Every row comes from one small tree of marks. Brackets hold a mark, then the marks that hang from it, in the order of their numbers. Every link used is in the known rows. Which tree was each row made from?
Known rows
(j_644 (j_568 (j_500 (j_471 j_68 j_96 j_310)))): [-14 -26   9  21  -2  25 -32   3  18  -7  20  16  -8   0 -15   5  -5 -14
 -31 -28 -21   4 -15]
(j_500 (j_471 j_68 j_96) (j_568 j_644)): [-18 -19  19  27  -6 -11 -21  -8  16 -10   7  13   5  22 -26  17  -9 -17
  15 -50  -4  15   6]
(j_290 (j_500 (j_471 j_68 j_96) (j_568 j_644))): [-18 -12  20  21  -4  -7 -20  -3  -2 -11   3   9  -2   7 -20  10   5   1
  26 -23  -6  21   8]
(j_290 j_96 j_500): [  1  -7  20  11  -3  11 -21   9  -9  -6   2  -3  -7 -17 -21  -1  25  22
  19 -27 -13  23  10]
(j_579 (j_644 j_568)): [ -6  -7  15  14   2  27 -30  13  14  -9  20   2 -15   7 -11   5 -14 -21
  -2 -27 -31  -1  -6]
(j_568 (j_500 (j_471 j_68 (j_310 j_290)))): [-11 -14   7  20   1   8 -25  -3  18  -7   8  16  -9  -4 -12  10   8 -16
 -23 -29  -9  13 -21]
(j_500 j_568): [  8 -15  10  20   0  15 -16   3  10  -9  15   3  -8  -4 -20  11 -15 -20
  12 -42 -14  28   0]
(j_96 j_290 j_471): [  7 -12  22  11   2  -3 -10   7  -1 -10  14   4 -24  -4  11   8  14  11
  -6 -17  10   9  -1]
(j_290 (j_96 (j_471 j_68)) j_310): [  9 -17  19  11   6 -15 -20   8   3  -9   4  -4  -8 -10   4   0  16  -8
  -7 -54  13   1  14]
(j_568 j_500 j_644): [  6  -5   8  16 -22  18 -32   4  24  -5  16  18 -21  -1 -24  17   1 -16
   4 -24 -31  13   0]
(j_471 (j_96 (j_290 j_500)) j_310): [ -2 -21  45  13   5   8 -14   4  -6  -6   8  13  -1  -7   6  -4  16  21
 -25 -30  12  21 -10]
(j_290 (j_310 (j_471 j_68 j_96))): [ 15 -19  17  15  -3   2 -23   8   5  -8   6  -3  -4  -1   6  -3  10 -21
 -13 -51  14   8  -9]
(j_310 (j_290 j_96 j_500) j_471): [ 16  -2  28  10 -27  12 -18   7  -7  -5  -2 -13 -12 -16 -14  -9  19  13
  13 -31   8  16  -2]
(j_68 (j_471 (j_310 j_290))): [  8 -22  24  12  -7  -3 -24   4   5  -4  17   6   0   0  -4 -12   6 -11
 -18 -45   6  46 -16]
(j_500 (j_471 j_310) (j_568 j_644)): [-19 -15  22  24   0   9 -21  -6  19  -9   8  14   0  -3 -19  18 -16 -21
  12 -44 -11  10   7]
(j_500 (j_471 j_68 j_96) j_568): [-16 -22  15  26   6  -7 -17  -7  12 -11   6   9   8  17 -21  13  -6 -17
   5 -50   1  20  -5]
(j_644 j_568): [ -7 -21   9  17  -7  38 -31  10  11  -7  24   3 -13  -6 -14   2  -7 -16
 -11 -30 -29  12 -10]
(j_68 j_471): [ 12 -20   9  13  -6   0 -27   7   7  -5  19   3  -3   7 -13  -7   9 -11
  -1 -43  -5  48 -14]
(j_644 (j_568 (j_500 j_471))): [-14 -21   3  20  -6  37 -32   5  20  -7  21  12 -14  -6 -19   8  -5 -18
 -17 -21 -33   5 -14]
(j_96 j_290): [  3 -14  18  14  -2  16 -13   7   3  -7  14   2 -16  -6   1   7  14  10
 -10 -22 -10  21 -10]
(j_290 (j_500 j_471 j_568)): [-16 -10  13  20   4  11 -17   1  -3 -10   3   3  -6 -10 -18   9   4  -3
  28 -16 -14  23   0]
(j_579 j_644): [  0   0  15  13   4  18 -26  11  11  -9  13   0 -13   7 -11   8  -3 -21
   8 -31 -23   7  -8]
(j_471 j_68 j_96 (j_310 (j_290 j_500))): [ -7 -22  39  16  -1 -16 -19  -1  -6  -8   4  11   4   8   1  -8  14   3
 -31 -44  22  26 -14]

Which tree is each row?
[  4 -10  25  10   3  -8  -9   8 -12 -11  10   3 -25 -10  13   5  19  23
   4  -1  12  11   3] => (j_96 (j_290 j_500) j_471)
[-10 -14  25  18   7   5  -8   2  -5  -9   6   6 -11 -12   2   7  11  20
   0  -9  -3  19  -1] => (j_96 (j_290 (j_500 (j_471 j_310) j_568)))
[-10  -5   8  20 -19  19 -33  -1  27  -5  10  19 -16   1 -26  21   5 -18
   8 -24 -31   7  -2] => (j_568 (j_500 j_471) j_644)
[-10  -8   3  21 -16   4 -34  -2  26  -6  10  21 -14   8 -24  21   5 -16
   2 -26 -25   7  -3] => (j_568 (j_500 (j_471 j_68)) j_644)
[  2 -24  28  18   5 -24 -12   2  -6 -10   7   7  -1  13   5  -1  14  12
 -17 -33  17  22  -3] => (j_471 j_68 (j_96 (j_290 j_310 (j_500 j_568))))
[-11  -8  16  16   2  25 -31   9  19  -9  17   9 -12  11 -16   8 -11 -20
  -8 -23 -30  -7 -10] => (j_579 (j_644 (j_568 (j_500 (j_471 j_96)))))
[ 21 -17  15  13  -3  -3 -22  10   5  -7   2  -9  -4 -11  -1  -5  16  -5
  -9 -60  12   4   6] => (j_290 j_96 (j_310 (j_471 j_68)))
[-26 -13  24  18  -1  23 -23  -2  11  -7   3   5  -1  -9  -9   6  11 -18
  -8 -38  -8  12 -18] => (j_500 (j_471 (j_310 j_290)))
[-24 -16  20  20   3   0 -23  -3   9  -8   1   6   2   0  -9   4  15  -9
 -17 -47   2  13 -14] => (j_500 (j_471 j_68 (j_310 (j_290 j_96))))
[-11  -7  11  16   3  26 -31   9  20  -9  18   8 -15   7 -15   9 -12 -23
  -6 -20 -33  -7 -10] => (j_579 (j_644 (j_568 (j_500 j_471))))
[-10 -10  11  21 -17   2 -33  -3  25  -6  10  23  -9  14 -25  19   8 -13
   0 -30 -20   8  -3] => (j_568 (j_500 (j_471 j_68 j_96)) j_644)
[ 15 -15  13  17   3 -10 -16   7  -8 -11   2  -4 -10 -14   5  -2   0  -9
  11 -27  14  13   6] => (j_290 (j_310 (j_471 j_68)) (j_500 j_568))
[  4  -9  28   9   4  -4 -18   9 -13  -8   2   2 -11 -20  -8  -2  22  24
  11 -26   7  14  15] => (j_290 (j_96 (j_471 j_310)) j_500)
[  9 -15  21  14   1  -4 -11   9  -9  -9   5  -3 -17 -12  17  -2  20  16
  -9 -12  10  12  -3] => (j_96 (j_290 (j_310 (j_471 j_68)) j_500))
[-12 -13  18  17   3   1 -13   4  -6  -9   6   3 -13  -5   2   6  24  22
  -1  -7  -5  19  -8] => (j_96 (j_290 (j_500 (j_471 j_68))))
[  2 -25  26  17   3 -18 -15   3   0  -9   9   7  -1  17   7   0  17   4
 -28 -43  14  19 -10] => (j_471 j_68 (j_96 (j_290 j_310)))
[-12 -11  22  16   1  11 -12   4  -6  -8   6   3 -13 -10   1   6  23  21
   3  -5  -9  18  -7] => (j_96 (j_290 (j_500 j_471)))
[  3 -13  28   9   7 -12  -8   9 -12 -10   7   1 -24 -16  24   2  20  13
  -1  -4  17   4   8] => (j_96 (j_290 j_310 j_500) j_471)
[  7 -26  36  12  -7 -12 -21   0  -1  -4  14   8   7   6  -7 -15   5  -1
 -13 -45  16  49 -10] => (j_68 (j_471 j_96 (j_310 (j_290 (j_500 j_568)))))
[-12 -11  21  19 -15  15 -32  -3  25  -5   9  25  -8   3 -22  17   5 -13
  -5 -31 -20   5  -3] => (j_568 (j_500 (j_471 j_96 j_310)) j_644)
[-13 -24   6  21  -5  26 -32   4  19  -8  20  14  -9   3 -18   6  -4 -15
 -23 -26 -25   6 -15] => (j_644 (j_568 (j_500 (j_471 j_68 j_96))))
[ 18 -10  26  14  -9  -6 -17   7  -4  -7  -2  -6  -7 -22  -9  -2   6   8
  25 -37   7   5  31] => (j_290 j_96 (j_310 j_471) (j_500 (j_568 j_644)))
[ -9 -13   7  19   4  22 -26   0  20  -6   9  17 -10 -11 -15  13   8 -16
 -16 -28 -17  12 -19] => (j_568 (j_500 (j_471 j_310)))
[-18 -21  20  25   8 -10 -15  -8  11 -10   3   7   5   1 -14   9  -8 -14
  -8 -51   6  16  -1] => (j_500 (j_471 j_68 (j_310 (j_290 j_96))) j_568)
[-23 -19  11  22  11   3 -25  -1  10 -10   5   9   1   2  -6   8  12 -14
 -16 -44  -1  13 -18] => (j_500 (j_471 j_68 j_310))
[  7 -20  27  15  17 -35  -5   3 -14 -14  11  11 -19  -5  21   4   6  25
 -16 -11  32  13   8] => (j_96 (j_290 (j_500 j_568)) (j_471 j_68 j_310))
[ -2 -14  25  12   3   7 -11   8  -7  -8   7  -1 -16 -17  14   1  20  12
  -5  -8  -4  15  -1] => (j_96 (j_290 j_310 j_500))
[  0 -27  29  18   8 -12 -23   2   3  -9  10  15   5  13  -1  -2   9  -3
 -37 -58  18  24 -16] => (j_471 j_68 j_96 j_310)
[ 24 -18  18  18 -10  -4 -18   7   1  -9   9   0  -7  13  -3  -1  14   9
 -14 -43  21  16 -15] => (j_310 (j_471 j_68 (j_96 j_290)))
[-19 -22  27  27   1 -14 -21  -9  16 -10   6  18   9  16 -18  14 -12 -15
  -1 -54   5  13   6] => (j_500 (j_471 j_68 j_96 j_310) (j_568 j_644))
[-14 -25  16  19  -3  31 -28   4  18  -7  20  16 -11  -5 -11   5  -3  -6
 -31 -21 -22   3 -14] => (j_644 (j_568 (j_500 (j_471 (j_96 j_290) j_310))))
